(in the rows, 128 means zero)
Known rows, with every step that occurs:
legure > zova > gised > pizog: [146 168 100 103 135 125 114  90 150 175 147 172 158  55 179  66 169 107
 113 113 124 120 119 129 143 125 143 110 142 133 164 106 117 133 120 112
 121 121 128 104 103  82  78 129  99 121 122 201  79 126 121 139]
gised > zova > legure: [168 174 101 110 127 102 116  87 139 174 166 201 153  76 154  72 152 102
 103 116 106 119 110 152 144 106 123 115 143 119 155  95 107 131 118 135
 154 105 115 118 111 115  73 120  94 123 135 193  85 126 111 145]
tepat > pizog > gised > zova > legure: [186 189 114  93 114 113 122  76 130 197 188 202 151  54 159  56 177 129
 112 122  98 114 105 134 164 132 117 110 123 119 145 120 106 140 121 143
 153 114 123 113  94 102  84 121  90 114 125 214  97 125  88 178]
fofuv > tepat > pizog > gised > nevu > sepi > zova: [159 185 108  87 144 124 128  74 138 183 160 163 152  35 176  68 181 141
 113 122 112 117 106 171 169 176 136 114  87 137 121 142 115 159 128 161
  72 107 140  92 100  81  79 133 108 110 121 225 120 118  73 184]
pizog > gised > nevu > sepi > kaluf: [146 195 114 107 122 113 115  83 124 193 124 139 144  86 165  54 149 128
 115  87 114 113 101 148 156 125 127  92  92 138 136 137 129 143 117 156
  88 107 130 123 109  89  68 121 103 127 134 184 101 108  96 174]
gised > zova > legure > nevu > sepi > tetin: [154 190  89  99 115 102  98  95 144 184 144 173 159  87 173  27 165  95
  84  87 110 115 104 166 162 120 141 113 140 118 136 101 125 137 117 170
 134  82 136 101 112 100  63 139 111 124 138 195 123 109 124 175]
legure > nevu > sepi: [138 159  86 112 118 111 121  92 155 151 145 157 143  73 157  63 146 101
 106 110 111 115 100 159 145 117 149 102 137 134 130 114 128 135 115 142
 113 105 154 112 120  91  72 121 133 116 143 187 110 115 120 149]
gised > zova > legure > nevu > sepi: [160 185  89 105 120 107 104  83 145 172 155 194 156  50 186  26 167  94
  85 102 101 115 103 162 157 112 142 107 134 117 138  96 118 139 114 157
 134  95 156 100 104 103  68 139 121 119 130 197 111 108 118 174]
desasid > tetin > silu: [129 119  93 124 120 133 126 106 156 188 161 175 148 159 106 113 136 100
 137 126 109 122 117 150 109 100 133 121 152 131 149 116 137 118 119  82
 148 120 118 130 149 113  78  82 103 120 154 175  80 140 122 127]
legure > nevu > sepi > zova > gised > pizog > tepat: [159 198  91  76 145 109 111  93 142 168 120 159 163  47 185  15 186 101
  87  93 131 115 119 144 138 130 154 109 123 124 149 115 120 162 122 165
  86 112 153  80  85  62  67 162  96 113 119 211 111 110 126 163]
silu > tetin: [125 123  89 126 123  99 122 105 157 161 153 153 133 125 134  97 130 109
 119 112 115 121 102 133 114 106 124 114 145 130 148 111 122 121 121 104
 155 107 105 125 136 110  79  89  95 124 148 186  88 142 106 121]
silu > tetin > sepi > zova > gised: [117 151 102 123 141  90 102 106 156 192 134 168 149 142 168  44 147 111
 100 101 130 123 126 140 103  96 122 114 126 142 153 109 126 116 127  91
 143 120  91 103 124 104  70 110  89 128 139 191  85 145 118 157]
tepat > pizog > gised > nevu: [166 159 109  97 127 113 138  78 134 180 167 165 143  53 146  68 171 139
 122 121 106 112 101 138 163 145 123  99 109 130 139 131 111 140 121 134
 108 117 122 109 107  91  80 107 101 116 125 208  99 125  78 167]
fofuv > desasid > tetin > silu: [131 109  90 130 127 160 125 117 160 202 184 175 158 162  92 129 152 101
 142 142 105 120 121 177 114 103 131 137 131 130 146 115 142 127 120  74
 156 107 108 141 159 114  80  83 106 120 154 171  90 144 103 123]
gised > nevu > sepi: [129 166  90 115 133 108 118  83 141 178 126 164 149  77 148  67 151 108
  99 105 114 115 103 159 147 127 133 104 120 138 136 113 122 140 116 140
  94 103 134 106 121  98  66 117 117 124 134 185  90 114 105 149]
nevu > sepi: [127 162  89 118 123 113 120  94 148 172 132 163 145 106 140  91 140 105
 111 114 116 117 106 154 136 121 137 110 134 139 132 116 129 136 116 141
 117 112 137 126 128 100  77 111 122 119 146 184  93 121 115 135]
legure > zova: [140 150  95 110 126 122 124  94 156 145 158 149 145  61 157  93 137 110
 130 130 113 120 110 163 143 123 136 112 136 139 147 103 113 122 118 115
 115 119 131 119 118  93  83 109 114 123 137 190  94 128 114 127]
tepat > pizog > gised > nevu > sepi > tetin > silu: [133 191 109  89 111 133 118  97 135 232 136 166 151 121 144  48 181 127
 106 100 117 115  98 141 154 143 125 111  99 127 132 140 137 140 120 148
  94  92 128  90 119  90  71 110  99 121 140 200 104 115  93 186]
fofuv > desasid > tetin: [141 106  85 135 138 139 126 108 155 187 182 156 156 143  90 124 146 112
 141 142 103 117 124 182 134 125 130 135 132 135 139 118 135 138 122  89
 150 117 105 156 151 106  85  89 112 117 147 179 103 142  98 116]
kaluf > sepi > zova: [134 152 100 120 144  92 125 110 159 141 139 175 139 102 168 122 114 118
 119 108 125 121 126 163 135 113 135 117 137 148 149 110 117 131 126 132
 107 116  81 127 128  95  79 119  98 121 145 202  82 127 139 141]
tepat > pizog > gised > nevu > sepi > zova > legure: [161 206  94  79 149 108 112  81 130 192 151 189 157  27 183  29 192 134
 100 102 106 116  95 156 179 145 124 109  87 131 134 129 120 150 123 171
  87 103 123 106  86  93  80 142 103 115 120 209 113 110  77 206]
zova > sepi > nevu: [147 165  92 109 143  99 108  95 151 134 152 180 142  89 144 114 147 111
 106 101 130 114 109 169 142 124 140 127 152 139 114 107 130 124 120 130
 117 123 105 118 131 101  73 120 125 118 147 179  94 125 134 147]
fofuv > desasid > tetin > sepi: [130 115 101 140 140 145 121 102 155 210 180 165 163 172  84 106 151 111
 132 144 107 114 139 187 115 116 118 125 119 144 131 120 136 124 122  73
 152 132  94 139 158 110  80  81 111 118 144 176  86 145 106 141]
legure > nevu: [151 134  94 107 121 106 130  97 159 136 167 158 137  76 143  77 139 107
 122 115 112 116 105 162 139 110 145 100 153 131 146 109 116 125 119 122
 133 112 139 117 124  94  75 111 119 118 143 186 106 128 114 133]
legure > nevu > sepi > zova > gised > pizog: [144 186  91  88 142 111 101  96 153 164 127 171 160  52 208  33 178  97
  91  85 128 117 118 141 142 122 155 110 135 134 155 110 127 149 123 144
  92 105 145 101  98  70  65 155 115 118 125 205 110 115 132 165]
legure > zova > sepi: [133 166  93 109 140 122 106  83 153 143 159 179 149  69 173  81 140 107
 109 124 117 118 116 152 140 131 136 130 134 145 127 111 124 125 117 121
 111 129 131 118 124  96  82 115 129 120 138 181  87 124 119 135]
pizog > gised > zova > legure > nevu > sepi > tetin: [167 205  98  82 111 104  94  90 128 200 151 174 155  92 180   4 171 108
  88  83 108 118  97 158 173 126 131 109 120 121 141 113 126 145 115 173
 132  81 141 104 100  91  70 137 107 121 132 201 134 103 117 190]
sepi > tetin: [135 143  99 109 123 101 126 111 150 164 142 144 143 141 113 110 128 110
 124 105 126 117 114 157 134 126 133 118 149 138 145 115 126 124 122 129
 133 109 104 132 139  99  75 102  97 124 152 182 100 133 120 120]
desasid > tetin > sepi > zova > gised > nevu: [132 142  98 126 158 102 103  84 145 212 141 169 169 114 150  40 161 116
 105 102 121 119 140 165 122 107 122 117 118 148 154 116 127 126 126  84
 106 129  95 108 122 101  61 115  97 127 124 187  84 135 116 175]
legure > zova > gised > nevu: [144 160  90 115 138 110 113  83 146 173 142 166 154  29 180  42 167 112
 106 113 116 120 109 151 163 124 141 110 127 140 159 101 113 132 119 118
  96 114 134  94 103  91  68 126 110 130 121 195  87 122 103 148]
tetin > desasid: [134 151 103 112 124 121 133 104 158 149 155 159 140 113 107  93 131 104
 132 125 119 122 116 149 120 101 127 128 143 131 152 103 114 113 119  94
 151 113  98 112 131  98  78 102  98 124 150 179  81 139 116 118]
zova > sepi: [142 158  98 113 137 107 113  88 147 150 158 187 144 112 145  99 137 107
 105 115 120 116 118 149 129 120 138 125 143 141 126 114 126 126 118 126
 129 128 119 126 136 102  78 111 121 117 146 176  83 129 118 129]
silu > tetin > sepi > zova > gised > nevu: [119 153 101 121 154  91  99  93 149 202 129 167 152 110 175  22 158 115
  88  90 127 122 125 139 110 100 117 105 114 139 156 108 119 119 126  94
 121 111  87  87 117 104  60 116  85 132 126 191  79 139 107 173]

Rows:
[125 134 102 120 149 114 115  98 157 178 156 160 159 147 124  91 132 117
 128 121 122 119 139 171 106 109 120 118 131 146 141 117 129 117 125  81
 127 140  93 133 137 100  75  99 103 121 141 184  89 140 126 155] | desasid > tetin > sepi > zova
[169 171 106  92 134 112 133  89 134 181 139 171 158  95 128  66 176 107
 107 112 129 116 118 127 132 120 140 107 142 120 157 116 113 152 121 136
 127 129 124  92 102  79  76 127  75 114 124 202  75 127 117 130] | zova > gised > pizog > tepat
[138 182  81 101 123 113 109 112 157 167 145 167 151 113 126  27 160  93
 106  93 117 119  99 164 153 108 141 127 134 122 140 102 136 122 117 141
 149  85 112  91 122  98  70 128 110 122 150 176 116 120 124 167] | zova > legure > nevu > sepi > tetin > desasid
[143 146  95 132 136  91 129 108 159 141 138 169 130 100 138 138 129 119
 119 103 127 117 116 175 150 115 140 110 148 142 133 102 119 125 125 131
 114 115  74 118 132 101  73 114 106 120 147 198  82 124 152 152] | kaluf > sepi > nevu
[161 160 110  97 115 119 139  89 141 178 176 164 136  85 128  88 157 137
 136 131 108 115 105 136 154 135 125 106 123 136 136 135 118 138 122 124
 131 126 129 125 112  91  91 104 102 112 136 205 107 131  89 148] | tepat > pizog > gised
[136 160  97 124 141  88 119 109 157 163 129 186 144  99 186  94 134 115
 113 100 128 123 129 150 142 109 142 122 139 150 157 105 120 139 127 131
 104 117  88 116 119  92  76 132  96 121 140 205  84 131 140 146] | kaluf > sepi > zova > gised
[140 177  78 103 132 101 103  99 156 162 130 162 151  51 199  27 161 102
  98  94 123 118 107 159 147 113 153 114 127 142 144 108 129 144 121 146
  92 106 154 107 104  79  67 150 126 119 136 198 125 117 124 159] | legure > nevu > sepi > zova > gised
[171 149 119 101 123 124 149  82 143 173 194 166 137  87 126 104 166 141
 140 145 106 118 108 159 157 158 138 108 119 135 129 142 111 146 126 137
 136 127 136 109 118  93  93 103 100 105 136 218 104 137  81 151] | fofuv > tepat > pizog > gised
[167 147  87 104 129  98 127  97 154 144 179 188 143  67 142  57 156 103
 110 110 101 117  96 160 153 103 145  98 147 122 147 102 118 127 118 134
 151 109 128 116 115 107  77 120 112 115 140 182 102 124 112 156] | zova > legure > nevu
[147 182 105  99 122 120 126  74 130 200 148 166 147  61 160  51 177 135
 109 115 107 111  97 140 170 151 126 102 100 136 123 140 122 150 118 149
  86 112 140 101 103  87  78 117 113 114 124 207 103 114  80 180] | tepat > pizog > gised > nevu > sepi
[135 130  99 132 139 108 116  94 156 173 156 157 152 140 102 109 142 118
 126 115 124 116 125 182 123 111 124 109 147 139 123 115 135 109 124  78
 134 139  90 126 140 107  70  94 112 119 143 180  88 135 140 164] | desasid > tetin > sepi > nevu
[158 190 119  97 125 113 100  75 126 184 162 195 149  93 182  56 148 120
  96 110 113 118 123 139 139 123 122 126 126 135 131 120 115 140 115 135
 130 120 121 117 116  89  76 118 108 120 132 195  96 120 115 149] | pizog > gised > zova > sepi
[178 204 102  86 106 117 113  75 136 194 174 198 155  29 198  13 190 119
  94 113  92 112  94 142 179 136 136 104 115 113 131 123 115 151 116 168
 132 101 162  91  84  91  79 139 118 110 122 217 126 107  92 204] | tepat > pizog > gised > zova > legure > nevu > sepi
[147 173  77 102 126 102 110 105 150 168 145 171 151 103 146  40 160  98
  99  89 113 117  94 167 164 119 148 108 139 129 134 111 135 133 117 164
 135  92 131 115 120 100  72 130 116 117 145 181 125 114 121 168] | zova > legure > nevu > sepi > tetin
[127 149 103 105 112 120 122 121 154 184 141 159 143 159 110 106 134 100
 125 105 127 122 111 156 119 105 131 117 148 128 151 112 136 116 121 115
 139 100 110 117 146 106  71  97  92 125 160 175  89 135 127 124] | sepi > tetin > silu
[120 183  93 110 118 117 102 104 141 233 106 173 158 135 153  33 172  98
  89  81 129 120 106 144 140 113 140 119 121 133 150 113 144 136 118 136
 101  86 127  82 128 100  56 123  98 130 143 182  86 118 118 159] | zova > gised > nevu > sepi > tetin > silu
[125 156 102 106 122 115 128 117 157 163 145 138 143 150  91  96 129 104
 131 108 132 121 119 154 127 110 126 137 148 132 153 107 124 112 121 104
 150  97  86 113 140  96  75 103  89 128 156 178  94 141 122 118] | sepi > tetin > desasid
[154 159 103 106 131 112 124  94 144 179 146 176 152 101 149  82 166 104
 110 105 124 118 117 123 134 117 141 108 153 133 161 111 118 138 122 118
 134 119 116 113 113  89  75 120  91 118 129 195  75 132 123 132] | zova > gised > pizog
[157 158  87 113 150  86 121 108 163 129 163 199 144  56 183  75 138 110
 106 100 111 120 115 172 157 105 145 105 135 135 152  99 116 128 125 146
 122 107  93 116 115 100  77 136 106 116 138 201 101 120 139 175] | kaluf > sepi > zova > legure > nevu
[110 176  95 107 118 121 117 113 154 179 121 137 146 155 107  78 137 100
 117 102 132 119 115 157 130 117 131 139 132 133 138 112 135 123 118 126
 130  97 106 105 138  92  71 111 103 127 155 178  99 128 126 132] | nevu > sepi > tetin > desasid
[164 184 105  79 148 105 123  97 139 167 133 165 162  80 150  64 172 109
 107 104 136 118 128 138 127 124 139 115 137 124 165 114 112 154 126 140
 106 126 117  96  94  73  73 144  68 116 123 208  85 128 119 136] | sepi > zova > gised > pizog > tepat
[138 193  96  94 144 111 102  98 147 183 115 174 160  87 190  65 171 104
  94  91 134 118 120 135 135 124 140 119 132 138 154 111 128 150 123 139
  97 113 124 113 102  78  69 146 100 119 127 202  95 120 127 152] | nevu > sepi > zova > gised > pizog
[117 130  95 125 122 114 122 113 162 156 150 145 133 136 114  85 127 103
 127 115 118 125 111 131 106  97 119 131 139 126 154 103 121 112 121  84
 174 100  83 105 137 109  79  88  89 129 153 180  83 149 108 118] | silu > tetin > desasid
[129 136 120 142 127 115 122  94 149 195 153 137 154 170 110 107 119 116
 141 114 119 113 135 156 111 105 120 103 130 144 137 132 137 113 123  91
 144 147 107 134 145 112  73  88 101 125 149 171  81 138 118 157] | desasid > tetin > sepi > kaluf
[146 195  82  99 158  97 103  88 139 168 133 188 160  43 173  50 164 106
  93  92 112 119 100 174 155 123 132 110 111 130 142 107 123 141 120 156
  93 101 118 114 104 105  68 142 105 124 129 186  96 110 100 179] | gised > nevu > sepi > zova > legure
[144 157  90 114 126 114 115  94 152 171 150 169 151  61 177  63 152 109
 120 122 116 123 113 153 150 117 142 116 139 145 157 101 118 130 119 113
 118 121 140 109 109  92  79 122 113 122 132 194  94 129 112 131] | legure > zova > gised
[143 163  94 105 138  94 115 105 153 163 139 169 149  83 169  74 146 112
 117 105 126 123 116 154 135 108 137 121 143 145 160 107 120 137 125 118
 114 121 119 124 111  91  74 131  98 123 140 195  98 135 117 131] | sepi > zova > gised
